What can hang from each mark
H: C
K: A
A: D K
C: H
U: B D
D: A C P U
B: U
P: D T
S: H

Each row was made from one small tree. Brackets hold a mark, then the marks that hang from it, in alphabetical order. Every link used is in the known rows. Write each row's tree.
Known rows
(D P U): [ 0.10  0.95  0.90 -0.59  0.06 -1.45  0.18 -0.03  0.97  0.59  2.36  2.18
 -0.75 -1.67 -2.71  0.81  1.83  1.94 -0.50]
(A D K): [ 0.50 -1.05  0.15 -0.29  0.19 -0.08  1.87  0.27  0.65  2.31  2.01  1.98
  0.00  1.87 -0.19 -4.50 -1.03 -2.65 -4.73]
(U B (D (A K) (C H) (P T))): [-1.05 -0.77 -0.21  0.72 -0.84  1.40 -2.31  1.92 -0.34  1.57 -1.76 -1.35
  2.45 -1.41  2.03  0.52 -1.17 -1.44  1.87]
(P (D A (C H) (U B)) T): [ 1.03 -0.94 -0.77 -1.38 -0.41  0.70 -2.60 -1.23 -1.12 -1.26 -2.73 -4.37
  0.91  1.02  2.50  0.24 -1.59  1.80  3.02]
(K (A (D (C H) U))): [-0.55 -0.16 -2.12  0.61  0.08  0.58 -0.05  0.07 -0.02 -2.48 -0.46  1.46
 -2.00 -0.57 -0.10 -1.53 -0.46 -1.18 -0.42]
(P (D (A K) (C H) (U B)) T): [ 1.42 -1.21 -0.91 -1.52  0.08  0.08 -2.34 -1.15 -1.06 -0.40 -2.17 -4.66
  1.03  1.84  2.61  0.15 -0.96  1.69  2.08]
(S (H C)): [-1.08 -3.15 -0.86  0.34 -2.29  0.41  1.36  1.23  1.17 -1.50  3.08 -0.69
 -3.14 -2.05  1.33 -2.03 -0.97  1.76 -4.64]
(D A (P T) (U B)): [-0.48  1.04  1.48  0.38  0.19 -0.20 -0.71 -0.98  1.19 -0.43 -0.06 -0.45
  1.50 -1.77 -1.51  2.54  1.02  2.05  2.72]
(B (U (D A C P))): [-0.26  1.32  0.46 -0.25  0.93  0.67  1.49  0.83 -1.63 -0.11 -1.47  1.13
  0.12  1.63  0.56  0.43 -1.50 -1.62 -0.26]
(U B): [-1.54 -3.40 -0.16 -0.07 -2.68  1.71  0.00  0.47  0.67  0.76  3.20 -0.89
  1.14 -1.05  1.42 -3.62 -1.45 -1.57 -1.04]
(D (A K) (C H) (P T) U): [ 1.74  2.01 -0.21  1.01  1.04 -2.33 -1.20 -1.10  0.17  0.82 -0.96 -0.29
 -0.44 -0.58 -1.35  4.59  4.03  4.07  2.62]
(P (D (A K) C (U B)) T): [ 1.53 -0.31  0.02 -1.53  0.52  0.52 -1.45 -1.28 -0.66 -0.75 -1.92 -4.85
  0.69  1.86  1.01  0.36 -0.58  1.10  1.88]
(H C): [-1.51 -1.43  0.82  1.44 -2.24 -0.03  0.17  1.17 -0.43  0.31  3.94 -0.13
 -3.74 -2.23  1.20 -1.29 -0.74 -0.10 -4.20]
(B (U D)): [-1.05 -1.09 -0.57 -1.47  0.33  0.58  0.78  1.54 -2.19 -0.84 -0.61  0.80
 -0.15  2.99  1.52 -2.62 -3.62 -2.12 -2.76]
(U B (D A C)): [-1.81 -0.40  0.23  0.77 -2.58  3.02 -0.64  2.07  0.35 -0.28 -1.60 -1.29
  1.86 -0.30  0.88 -0.58 -1.15 -3.38  2.50]
(B (U (D (A K) (C H) P))): [-0.15  0.46 -0.23 -0.32  0.95 -0.08  1.08  0.91 -1.90  0.74 -1.35  1.02
  0.38  2.10  1.68  0.20 -1.50 -1.24 -0.75]
(K (A (D (C H) (P T)))): [-0.54  0.28 -1.58  1.00  1.03  1.37 -0.39  0.49 -0.95 -1.09  0.26  1.38
 -1.66 -1.93  0.30 -1.86 -1.11 -1.11 -0.86]
(K (A D)): [-1.46  0.01 -1.63  0.46  0.46  2.29  1.11  1.13 -0.62 -1.80  1.44  1.63
 -1.97 -0.03 -0.06 -3.76 -2.01 -2.89 -1.91]
(A (D (C H)) K): [ 1.48 -1.46 -0.48  0.47 -0.50 -0.92  0.78 -0.43  0.58  2.49  0.76  1.59
 -0.09  0.98  0.68 -3.08  0.16 -1.49 -3.35]

Write each row's tree
[ 0.12  0.60  1.26  0.30  1.14 -0.96 -0.38 -0.96  1.31  0.85  0.68 -0.80
  1.46 -0.67 -1.37  2.48  1.81  1.95  1.29]	(D (A K) (P T) (U B))
[-1.24  0.83 -0.96  0.61  1.16  2.00  1.20  1.04 -0.33 -0.80  1.78  2.41
 -1.48 -1.28 -0.49 -2.84 -1.59 -2.44 -1.71]	(K (A (D P)))
[-0.02  0.07  0.18 -0.66  0.83  0.02  0.74  0.98 -1.90  0.00 -0.95  1.06
  0.03  1.11  0.76 -0.69 -1.88 -1.35 -1.60]	(B (U (D C P)))
[ 0.50 -0.24 -0.29 -1.08 -1.73  0.76 -0.34 -1.26  0.26  0.10 -1.04 -2.12
  1.00  1.02  1.98  0.53  0.14  0.05  3.47]	(P (D A (C H) (U B)))
[ 2.45  0.38  1.26  0.06  1.50 -2.65  0.02 -1.52  1.34  1.64 -0.49  1.25
  0.10 -0.76 -2.15 -0.07  1.48  0.74 -2.62]	(A (D C (P T) U) K)
[ 0.15  0.81  0.19 -0.42  1.88  0.22  0.91  0.87 -2.15  0.01 -1.62  0.16
  0.18  2.19  0.82  0.16 -1.65 -1.04 -1.12]	(B (U (D (A K) C (P T))))
[ 1.00  0.49  0.59  1.55 -0.70 -2.07 -0.27 -1.91  2.28  2.05  0.04  0.23
  1.34 -2.02 -0.45  4.67  4.82  2.27  3.78]	(D (A K) (C H) P (U B))
[ 0.50  2.54  0.83  0.02  1.99 -1.16  0.32 -0.04  0.27  0.57  0.83  0.14
 -0.33  0.68 -2.63  2.59  2.26  2.50  0.58]	(D (A K) (P T) U)
[ 0.65 -1.67  0.33  0.39 -2.56 -1.20 -0.76 -1.60  1.88 -1.45  0.17 -1.15
 -0.15 -1.51 -1.36  0.94  2.80  1.28  1.44]	(D C (U B))
[-0.43  3.30  1.48  0.44  0.25 -0.11  1.52 -0.07  1.32  0.23  1.34  2.21
 -0.27 -0.46 -3.02  2.75  2.56  1.28  2.31]	(D A P U)
[-0.16 -0.68 -0.38 -0.82  0.59 -0.26  0.16  0.91 -2.09  0.27 -1.21  1.27
  0.13  0.98  1.80 -0.79 -2.15 -0.94 -1.61]	(B (U (D (C H) P)))
[-0.57 -0.49 -0.10 -1.52  1.44  0.27  0.11  1.41 -2.47 -0.34 -0.90  0.70
  0.22  1.64  1.32 -1.86 -3.67 -1.16 -2.66]	(B (U (D (P T))))
[ 1.74  0.06 -1.13 -1.84  0.66 -0.04 -1.80 -0.58 -1.86 -0.64 -2.11 -3.94
 -0.29  2.85  1.68  0.25 -0.68  2.13  1.54]	(P (D (A K) (C H) U) T)
[ 1.57  3.69  1.40  1.27  0.78 -1.50  1.74 -1.11  1.64  1.22  0.65  0.98
 -0.80 -0.47 -3.79  4.91  5.76  2.01  2.65]	(D (A K) C P U)
[ 1.21  0.09  0.29  1.39  0.19 -2.16 -1.86 -1.95  1.12  1.14 -1.13 -1.29
  1.34 -1.90 -0.16  4.57  3.68  3.54  3.41]	(D (A K) (C H) (P T) (U B))
[-0.37 -0.50 -1.32  0.87  0.65  0.29 -1.15 -0.58  0.15 -1.82 -0.63  1.00
 -0.76 -2.52  0.19 -0.75 -0.77 -0.48  0.09]	(K (A (D (C H) (P T) (U B))))
[-2.87 -0.91 -0.02 -0.02 -2.25  3.36 -0.47  2.89  0.10 -0.13 -0.63 -0.71
  2.09  0.57  1.57 -2.08 -2.84 -3.88  1.22]	(U B (D A))
[-0.27 -0.65 -0.46 -0.88  0.16  0.32  0.83  1.10 -1.98 -0.95 -1.23  0.42
 -0.39  2.42  1.15 -1.63 -2.51 -1.63 -1.94]	(B (U (D C)))
[-0.89  1.54  1.80  0.68 -0.64  0.04  0.84 -1.05  2.31  0.49  1.25  1.07
  1.49 -1.84 -1.93  2.81  2.12  0.79  3.14]	(D A P (U B))
[ 2.05 -0.39  0.49  0.09 -0.04 -2.12  1.09 -1.32  1.76  0.92 -0.03  1.41
 -0.36  1.23 -1.73 -1.26  1.62 -0.64 -2.71]	(A (D C U) K)
[-0.37  1.44 -0.17 -0.09 -0.30 -0.39  1.76  0.22  0.87 -0.53  1.37  0.29
 -0.96  3.42 -2.07  0.77  2.29  0.47  0.32]	(D (A K) U)
[-1.27  0.07 -0.68  0.49  0.71  0.91  0.46 -0.18  0.74 -1.44  0.77  1.92
 -0.76 -1.94 -0.65 -1.58 -1.05 -1.76 -0.70]	(K (A (D P (U B))))
[-0.04 -1.35  1.00 -0.61  0.07 -1.41 -2.02 -0.82  0.89 -0.09  1.10 -0.49
  1.08 -2.98 -1.15  0.68  0.29  2.56 -0.04]	(D (P T) (U B))
